Each row was made from one path, in order. Every step used is in the known rows, and no mark comes twice. Write each row's path.
Known rows
V/W/R/Y/J: [ 0.75  4.08  2.33  0.14  0.24 -1.10  1.56 -2.83 -0.63 -2.62  4.12  1.62
  3.25  0.75  2.49 -2.00  1.44 -6.08  2.66  2.38]
J/N/M/Y: [ 0.86  2.41 -1.66 -0.48 -1.40  6.51  4.90 -1.63  0.25  0.24  3.83  0.54
  3.37 -0.40  1.18 -2.12  0.62 -4.28  2.32  0.49]
Y/J/N: [ 1.38  2.12  0.83 -1.36  1.30  1.36  2.12 -1.77 -0.02  1.38  2.82  2.59
  0.03  0.51  3.42 -0.25  1.04 -2.63  1.82  2.48]
M/Y/V: [-0.83  2.42 -1.34  1.19  2.45  3.35  2.01 -2.93 -0.05 -3.95  2.44  0.45
  2.52  0.33  1.51 -3.00  0.83 -1.79  2.43 -0.67]
V/Y/J/N/M: [ 3.24  3.07  0.42 -1.78 -0.36  2.81  2.90 -1.40  0.66  0.72  3.24  0.81
  2.37  0.13  4.37 -1.43 -0.26 -3.48  0.87  2.13]
J/N/M/Y/V/W/R: [ 1.73  3.91 -0.19  0.14 -0.58 -1.65  2.08 -2.48 -0.17 -4.12  4.03 -2.04
  4.76  1.59  0.91 -0.14  0.14 -4.94  3.67  0.84]
V/W/R: [ 0.34  3.75  1.32 -1.76  0.04 -3.45  1.19 -2.67 -0.45 -4.42  3.17 -0.93
  2.53  0.36 -1.71 -1.26  1.40 -6.31  3.05  2.35]
W/R/Y/J/N: [ 2.03  2.36  1.16 -0.43 -0.10  1.05  1.63 -1.89 -0.31  1.34  4.02  2.76
  2.33  0.70  2.17  0.35  1.36 -5.23  3.38  1.39]
W/V/Y/J: [-1.05  3.24  1.99 -0.39  1.86  3.50  1.22 -2.60  0.27 -0.65  2.14  1.21
  0.49 -0.46  3.72 -3.18  0.17 -2.83  0.98  2.77]
J/Y/V: [ 1.56  1.54 -0.82  0.78  5.46 -1.12  2.09 -2.02 -0.13 -2.02  1.69  1.39
  1.54  0.04  1.96 -0.94  0.66 -4.06  1.82 -0.46]
V/Y: [-1.43  3.16  0.91 -1.81  0.94  3.24  0.88 -2.57  0.11 -2.85  0.95  1.38
  0.47 -1.38 -0.41 -4.18  1.17 -5.16  0.53  1.99]
N/M/Y: [ 0.34  2.79 -1.38 -0.44 -0.99  6.53  4.77 -1.97  0.26 -1.60  3.77  0.16
  3.54 -0.90  0.85 -3.68  0.72 -4.51  2.00  0.56]
J/N/M: [ 3.38  1.90 -0.74 -2.92  0.22  1.95  3.24 -1.36  0.72  1.19  3.29  0.27
  2.37 -0.17  0.83 -0.56  0.34 -3.19  1.58  1.17]
M/N/J/Y/V/W: [ 0.00  3.94  0.70  0.71  3.75 -1.99  4.02 -2.96 -0.41 -3.84  2.02  1.35
  3.05  1.44  3.22 -0.97  0.60 -1.92  1.05  2.29]
Y/V/W/R: [ 0.77  3.80  0.90 -0.73  1.40 -4.66  0.32 -2.98 -0.36 -5.63  3.02 -1.57
  3.11  1.13 -0.44 -0.89  0.85 -4.69  3.21  1.39]
V/Y/J: [-0.47  3.89  2.12 -0.61  1.10  2.74  1.18 -2.41 -0.01 -2.27  2.00  2.28
  0.39 -0.38  4.52 -4.05  0.77 -4.16  0.40  3.15]
N/J/Y: [ 3.04  1.48  0.62  0.02  3.63  1.70  4.23 -1.04 -0.03  0.67  2.17  3.63
  2.44  0.16  2.50 -1.91  1.12 -6.41  1.07  1.59]
N/J: [ 2.36  2.13  1.23 -1.70  1.69  2.89  2.32 -2.03  0.45 -1.18  2.46  2.64
  2.73  0.89  1.77 -3.47  1.26 -2.54  1.06  2.27]

Which path is each row?
[-0.99  3.70  0.30 -0.83  3.58 -4.24  1.20 -3.59 -0.27 -5.41  1.32 -0.89
  1.51  1.36  0.91 -2.02  0.68 -1.25  0.76  2.02]	Y/V/W
[ 3.17  1.61 -0.20  1.14  5.33 -0.35  2.41 -1.78  0.15 -1.77  1.89  2.17
  3.06  1.23  3.68 -1.46  0.40 -3.41  1.43  0.01]	N/J/Y/V
[ 1.66  4.06  1.36  0.57  1.27 -2.17  2.94 -2.54 -0.42 -4.35  3.74  0.49
  4.73  1.36  1.58 -0.02  0.79 -4.81  3.59  1.68]	M/N/J/Y/V/W/R
[ 2.10  2.20 -0.01  1.25  4.36  1.81  3.70 -2.10  0.06 -1.75  2.56  3.00
  3.35  0.62  3.68 -0.91  0.68 -2.14  2.11  0.14]	M/N/J/Y/V
[ 1.70  2.18  0.83  0.02  2.51  4.34  5.82 -1.36 -0.12  0.77  3.00  4.66
  2.86 -0.57  2.51 -1.10  1.45 -4.99  1.90  1.84]	M/N/J/Y
[ 1.30  3.25  1.50 -0.35 -0.06 -1.02  1.90 -2.30 -0.54  0.26  3.75  1.98
  2.43  1.34  2.27  0.39  1.19 -5.15  2.81  2.27]	V/W/R/Y/J/N
[-0.21  3.33  0.02  0.34  4.78 -4.84  2.49 -2.86 -0.55 -4.24  1.17 -0.15
  1.51  1.14  1.67 -1.14  0.52 -3.77  0.61  1.69]	J/Y/V/W
[ 2.70  2.62  0.34 -1.62  0.28  3.53  2.94 -1.54  0.89  1.93  3.33 -0.04
  2.37  0.04  3.87 -0.76 -0.76 -2.43  1.36  1.81]	W/V/Y/J/N/M
[ 3.90  2.45  0.08 -2.04  0.22  1.88  3.36 -1.27  0.64  1.37  3.82  0.88
  2.28  0.41  4.02 -0.65  0.00 -2.79  1.41  1.95]	Y/J/N/M
[ 1.12  3.40  0.51  0.60  4.60 -4.02  2.75 -2.71 -0.32 -3.96  1.36  0.49
  2.73  2.08  3.13 -1.62  0.31 -3.24  0.36  2.10]	N/J/Y/V/W
[ 1.43  2.34 -0.02  0.38  2.36 -1.00 -0.14 -3.10 -0.17 -3.91  3.29  0.51
  4.17  0.46 -0.77 -1.42  1.29 -4.40  3.83 -1.33]	W/R/Y/V
[-1.07  3.72  0.32 -0.15  3.17 -3.69  1.16 -3.86 -0.50 -5.10  1.74 -0.21
  2.71  1.31  0.09 -2.16  1.03 -2.52  1.07  1.32]	R/Y/V/W
[ 0.28  2.47  0.15  0.15  0.08  4.34  3.35 -1.81 -0.22  1.27  3.35  2.64
  0.94  0.48  3.86 -0.95  1.03 -3.17  2.27  1.97]	M/Y/J/N
[ 0.04  3.47  1.17 -0.90 -0.17 -1.76  1.36 -3.08 -0.67 -3.13  3.57  0.61
  4.03  0.01 -2.89 -1.65  2.01 -7.57  3.37  1.04]	V/W/R/Y
